Each row was made from one walk, in order. Every step used is in the known rows, and no mark comes twice. Write each row's walk.
In the rows, 128 means zero.
Known rows
didi -> sizabe -> gosadu -> demu -> bafupe: [132  97 122 137  85 163 108 135 144 162 103 129  96 144  99 114 153 215
 122 124 140 131 133 103 118 179  92  85 143 120 111 115 136 125 107 145
 169  95 206 140 131]
supoz -> tumo: [ 89 133 159 130 172 138 150 106 103  54 124 130 111 102 128 127 132  92
 124 202 132 126 118 147 124 117 105 145 137 121 121 120 129 143 107 145
 125 104  96 146 137]
fozi -> demu: [107 126 159 126 127 154 123 116 132  94  93 144 148 110 100 152 138  96
 130 244 112 133 117 127 101 125 117 137 111 122  89 126 126 108 124 165
 134 119  88 142 130]
demu -> bafupe -> febot -> gosadu -> sizabe -> didi -> zudar: [182 105 104 104 156 106  96  86  88 194 116 114 129 125  81 127 125 143
 144  20 109 117 138 141 145 151 152  90 106 144 138  97 113 135 132  30
  62 152 153 136 146]
zudar -> didi -> sizabe: [130 117 135 154 126 111 169 111 140 192  98 149 146 124 196 107 136 161
 106 126 122  83 101 157 155 129 117 141 124 110 115 129 140 117 151 119
 122 144  71 130 124]
duvo -> sizabe -> gosadu: [ 92 137 138 152 139 122 175 144 122 151 152 132 124 114 161 128 132 127
 116 182 139 133 145 107 128 137 121 129 163 119 135 130 162 122  92 179
 174 146 160 124 112]
febot -> gosadu -> sizabe -> dipu: [133 186 159 100  91 126  86 109 143 121 168 124 123 155 156 138 131  90
 134 108 134 137 150 130  86 145 124 124 115 130 142 149 135 125 118 109
 109 171 143 115 113]
febot -> gosadu -> sizabe: [144 156 164 103 129 118 104 116 112 104 137 128 127 135 122 153 148  88
 147 154 109 133 139 135  76 161 132 136 122 125 120 141 138 124 117 105
 109 175 123 132 118]
fozi -> demu -> bafupe -> febot -> gosadu -> sizabe: [167 118 172  96 146 149  34  58 109 102 111 121 142 111  13 172 157 130
 167 171 103 164 126 104  80 171 138  91  85 155  94 110 106 127 117  68
  78 132 172 127 135]
tumo -> supoz -> sizabe: [ 71 164 154 126 165 124 186 103 122 101 123 127 117  57 116 103 133  74
 100 201 115  92 130 141  93 162  89 123 164 112 149 120 139 142 108 118
 119  92  59 126 113]
fozi -> demu -> gosadu -> sizabe -> dipu: [137 183 157  94  79 148  70 124 185  55 156 129 135 162 111 171 129 104
 136 197 128 140 124 130 120 126 110  85 113 139 122 150 102 102 155 135
 137 136 137 132 141]
sizabe -> didi -> zudar -> gosadu: [110  98  69 143 144 120 190 166  91 225 115 130 108 102 192  91  87 112
 110  59 123  86 126 148 156 126 146 125 144 109 146 128 151 111 140 124
 129 127 119 146 121]
duvo -> sizabe -> didi -> zudar: [113 102  98 158 128  97 212 127 116 218 129 137 142 101 224 123 106 140
 102 127 116  91 148 146 189 122 126 132 144 113 157 114 139 126 147 135
 129 132  91 130 121]
fozi -> demu -> bafupe -> febot: [134 100 149 126 151 169  63  86 117  96  61 130 145 103   4 149 144 137
 143 185 115 160 104 103 105 132 130 114  98 149  87  95  98 124 115 110
 103  97 152 135 151]
supoz -> sizabe -> dipu -> zudar: [ 86 161 147 142 108 126 141 137 149 140 145 118 141 125 167 104 120 121
 124 137 154 130 117 133 147  93 117 110 139 124 150 147 136 151 142 149
 134  98  82 106 110]
febot -> gosadu -> demu -> bafupe: [149 104 172 112  85 176  92  76 119 121  47 120 107 117  33 132 154 142
 142 178 107 149 159 103  60 190 111 129 122 139 127 119 113 137 102  97
 129 115 194 118 123]
demu -> gosadu -> febot: [151 129 159 125 114 131 111 129 151  67  41 119 139 131  67 141 137 126
 125 200 119 150  96 101  90 142 130 122 140 147 145 124  99 125 125 102
 127 129 200 151 169]
febot -> gosadu -> sizabe -> didi -> zudar -> dipu: [133 140 116 102 122  96 136 134 115 228 222 122 128 129 225 130 100 106
 118  53 118  86 159 151 143 137 148 154 108 122 147 133 130 110 160  89
  89 188 132 129 115]
bafupe -> febot -> gosadu: [140 138 179 127 161 123  92  96  84 125  74 125 158 117  45 133 147 106
 141 144 118 137 129 108  68 157 141 164 114 143 116 112 123 135  95  91
  92 141 145 127 119]
demu -> bafupe -> febot -> gosadu -> sizabe -> didi: [178 111 136  95 182 131  66  95 101 168 126 114 129 110  35 125 138  97
 159  83 108 149 145 130 129 150 152 110 101 150 130 117 118 139 105  22
  60 159 146 126 133]
didi -> zudar -> dipu: [ 97 142 119 137  92 122 149 149 124 157 150 136 133 132 212 129 105 143
  97  90 136  95 116 128 119 120 129 182 118 116 126 110 113 108 163 159
 128 147 146 135 135]
fozi -> demu -> bafupe: [111 104 148 120 113 176 102  81 145  95  59 133 132 111  65 147 133 125
 134 220 110 149 113 123 109 129 120 106 101 133  96 109 114 109 117 138
 130 103 131 136 148]
demu -> gosadu -> sizabe -> dipu -> zudar -> duvo: [152 154  94 100  99 102 126 173 190  63 183 116 131 184 152 167 127 125
 143  58 147 138 130 132 152  95 141 140 123 138 135 168 124 129 167 133
 153 122 103 109 137]
zudar -> dipu -> sizabe -> gosadu -> demu -> bafupe: [116 110 101 123  89 194  74 180 149 129 193 112  96 132  89  88 133 166
 136 106 164 179 152  88 114 137 135 151 144 129 129 147 107 126 121 172
 172 132 237 118 122]
demu -> gosadu: [132 145 158 120 116 137 124 134 148  62  48 129 141 146  80 137 134 107
 125 207 113 124 116 129 106 136 121 141 134 133 126 123 111 113 127 129
 145 134 133 143 146]
dipu -> zudar -> supoz -> sizabe: [114 115 138 156 172 118 168 137 126  93 123 139 128 115 139 117 121 119
 130 162 120 134 107 145 156  87 126 118 140 124 128 120 139 153 137 168
 142  82  51 111 110]
fozi -> demu -> gosadu -> sizabe -> dipu -> zudar: [142 169 142 105  77 138  70 143 191  54 173 117 155 188 125 161 135 143
 153 191 135 150 125 127 139  97 130  95 110 143 117 169 108 117 173 153
 149 135 105 126 138]
fozi -> demu -> bafupe -> febot -> gosadu -> sizabe -> didi: [173 102 150  90 179 146  50  67 110 164 132 120 142  97  20 147 138 100
 164 151  98 151 145 125 129 150 148  88  82 155 109 118 115 124 116  39
  65 137 132 128 133]
bafupe -> demu -> gosadu: [138 152 184 116 107 138  91 117 116  80  59 133 153 135  33 142 137 135
 122 237 104 111 129 111  80 161 114 171 138 139 120 114 102 122 100 144
 143 125 192 145 135]
bafupe -> febot: [135 136 148 135 166 131  97 148  97  96  90 135 149 118  58 135 144 112
 135 138 128 141 104 114  99 125 133 171 128 133 103 111 115 139 113 119
 107 129 118 139 132]
zudar -> dipu -> sizabe -> gosadu: [ 89 145 109 131 124 143 110 201 138 123 211 120 136 140 155  85 115 112
 125 109 167 152 138 111 126 101 153 181 139 118 131 153 130 111 121 199
 163 172 161 126 112]
demu -> bafupe -> febot -> gosadu -> sizabe: [171 131 159 100 149 135  44  78 104 102 103 115 127 126  27 149 156 133
 158  99 113 163 125 111  81 171 144 114 107 152 114 109 112 140 106  53
  78 157 187 124 138]
didi -> sizabe: [117 121 139 150 108 121 131 128 138 144  89 145 152 139 190 128 139 160
 112 159 123 110 105 138 131 147 106 141 123 109 112 116 134 119 133 148
 133 118  94 146 125]
demu -> bafupe -> febot -> gosadu -> sizabe -> dipu -> zudar: [166 149 138 110 114 132  30  96 130 109 151  95 141 173  71 123 145 167
 163  46 148 173 135 104 117 126 154 110  97 159 134 142 111 152 127  73
  88 146 169 102 128]

Which walk is each row?
[127 132 102 130 141 128 117 194 106 110 185 119 112 144 169 130 135 134
 160 113 134 151 106 123 120 125 156 133 146 117 117 175 155 131 144 149
 147 155 116 133 106]
dipu -> zudar -> gosadu -> sizabe
[144 193 143  99  78 133  80 147 181  57 147 126 120 176 128 146 127 108
 128 133 136 137 126 133 120 126 115 108 133 133 141 149 107 117 146 119
 135 162 147 131 144]
demu -> gosadu -> sizabe -> dipu
[135  81 104 142  98 186 107 157 114 131  91 108  90 128  75 109 139 190
 153 137 133 166 127  90 100 154 135 128 148 132 124 155 131 144 132 144
 166  93 187 120 115]
dipu -> zudar -> gosadu -> demu -> bafupe
[ 98 130 120 151 154 134 147 118 135  29 177 128 107 159 160  96 107 125
 120 125 159 148 133 146 175  42 117 136 123 133 139 137 128 158 126 182
 148  73  63 114 125]
sizabe -> dipu -> zudar -> supoz -> tumo
[113 116 119 152 135 103 199 114 114 123  96 151 110 100 179 130 105 124
  98 104 112  93 103 158 151 117 108  91 147 113 138  80 127 136 147 154
 133  79  92 126 128]
didi -> zudar -> supoz -> sizabe
[147  77  54 149 144 114 173 166 126 125 132 145 136 137 171  82  93 120
 119  58 120 121 138 168 207  65 152 140 131 112 147 116 118 128 151 162
 134 122  41 134 125]
dipu -> sizabe -> didi -> zudar -> supoz
[124 108 102 145  83 150 160 168  88 167 102 133  84 110 153 128 125 168
 120  96 125 108 122 109  85 178 116 135 164 110 128 131 133 125 144 160
 160 103 186 142 118]
didi -> zudar -> gosadu -> demu
[105  91  80 128 167  83 249 137 114 219 128 139 118  58 199 136  92  78
 101  45 118  61 125 173 190 118 121 109 143 110 151 100 148 129 151 101
 112  73  51 125 126]
supoz -> sizabe -> didi -> zudar -> duvo
[125 185 130 107  95 135  92 155 153  97 193 134 111 156 165 138 128  99
 131 105 146 143 122 136 120 115 117 123 132 120 126 150 127 127 135 134
 123 163 113 127 127]
gosadu -> sizabe -> dipu
[134  72  27 128 148  95 207 181 126 167 137 132 144 110 193 115 101 103
 122  15 130 103 141 162 200  91 155 163 129 108 145 129 128 122 155 144
 127 109  43 132 131]
dipu -> sizabe -> didi -> zudar -> duvo
[115  80  87 142 169 102 224 140 137 203 154 142 133  74 191 152 109  75
 115 124 119 115 156 138 186 121 132 170 136 120 146 131 154 129 125 121
 135 103  70 105 107]
zudar -> duvo -> sizabe -> didi
[146 154 166  97 115 141  86 126 159  43 125 135 142 144  89 187 145 101
 149 246  99 139 114 132 108 145 122  97 118 134 100 137 108 103 149 133
 138 142 121 149 147]
fozi -> demu -> gosadu -> sizabe
[105 157 124 139  94 134 116 156 147 105 131 119 146 169 154 104 125 133
 128 127 156 140 128 123 135  75 133 153 121 125 130 157 131 136 136 166
 142 132  86 118 120]
sizabe -> dipu -> zudar
[165 155 170 107 165 111  68 115  88 106 139 124 143 130  66 157 157 102
 156 115 114 145 125 116  76 165 142 146 119 140 108 127 122 140 112  76
  84 167 137 130 122]
bafupe -> febot -> gosadu -> sizabe
[136 112 115 157 146  98 176 139 133 214 124 129 123 112 169  90 138 180
 105  97 148  99  91 118 138 133 134  92 147 122 135 135 150 122 122 118
 133 146 176 143 146]
zudar -> didi -> sizabe -> gosadu -> febot
[127 117 128 118 109 181 109 148 128 125 104 121  77 125  31 114 151 149
 134 151 137 150 139  98  87 155 108 105 151 130 111 122 133 129  83 147
 169 119 219 136 139]
sizabe -> gosadu -> demu -> bafupe
[122 119 107 160 150  94 184 161 133 200 152 126 149 153 193  80 142 191
 119  95 150  87 110 143 172  96 142 123 135 113 112 157 168 123 137 159
 161 153  80 130 116]
dipu -> zudar -> didi -> sizabe -> gosadu
[162 158 145  99 112 141  27  74 131 117 134 111 119 149  57 132 138 129
 148  52 139 167 136 108  93 154 136 100 101 155 135 120 108 140 111  56
  78 151 202 108 133]
demu -> bafupe -> febot -> gosadu -> sizabe -> dipu
[118 132 133 132 148 126 135 168 115 118 117 118 107 115  88 107 138 118
 123 145 148 147 108  93  85 124 135 109 154 130 130 129 142 127  88 142
 144 144 206 152 154]
sizabe -> gosadu -> febot
[119 144 121 150  89 119 151 108 169 205 129 145 139 141 223  94 118 158
  93  81 148  86 115 154 164 113 108 130 118 115 138 142 133 116 151 125
 123 135  90 115 117]
zudar -> didi -> sizabe -> dipu
[115  86  91 146 194 108 211 115  93 112 141 146  93 109 178 101  86 100
 101 102 118  91 136 184 208  71 115 117 134 118 144  93 129 141 128 136
 119  78  41 146 140]
sizabe -> didi -> zudar -> supoz -> tumo
[ 95 157 141 154  83 135 143 114 156 150 144 134 135 128 203 131 116 126
 106 163 145 141 145 112 139 127 109 143 139 124 156 137 134 130 126 159
 146 131 138 101 109]
duvo -> sizabe -> dipu
[159 187 149 105  78 125  54 149 148  72 179 112 151 190  92 144 138 173
 141 161 136 132 139 113 115 121 125 141 135 144 129 160 105 140 138 150
 143 145 168 128 127]
bafupe -> demu -> gosadu -> sizabe -> dipu -> zudar
[ 94 103  64 152 130  77 251 148 120 183 156 135 117 108 219 156 113 148
 101  50 142  91 142 115 156 140 127 128 160 112 140 110 168 116 126 183
 178 108 155 117 128]
didi -> zudar -> duvo -> sizabe -> gosadu
[120  70  77 153 173  94 226 158 136 201 169 127 153  95 198 148 113 114
 133 121 127 126 156 133 211  91 150 176 135 122 144 154 161 142 140 139
 144 103  38  99 101]
dipu -> zudar -> duvo -> sizabe -> didi
[107  75  93 170 185  97 241  90 105 144 165 146 102  89 230 117  86 128
  95 135 118  99 154 166 232  91 109 113 144 120 169  94 137 150 135 148
 133  74  66 124 126]
duvo -> sizabe -> didi -> zudar -> supoz -> tumo
[139 172 144 109  96 115  88 126 142 113 184 109 140 179 164 129 139 128
 149 103 143 147 150 127 108 115 141 132 113 132 138 173 139 138 138 127
 120 167 106 109 108]
febot -> gosadu -> sizabe -> dipu -> zudar
[106 133 124 148 126 115 147 158 135 160 124 137 134 146 177 108 136 158
 111 130 144 105 117 127 132 141 111 117 139 108 109 121 159 111 107 169
 160 128 134 149 125]
didi -> sizabe -> gosadu
[150 112 168 120 149 147  68  61  98 122  34 117 143 118  14 122 145 130
 142 123 114 151 130 103  75 162 142 133  99 156 121  95 112 137  93  68
  89 127 190 118 136]
demu -> bafupe -> febot -> gosadu
[131 110 100 150 127 114 178 134 116  90  92 154 113 144 162 129 109 138
 105  84 115 103 112 148 139  98 126 136 129 117 119  89 124 121 138 172
 144 111  93 137 142]
didi -> zudar -> supoz
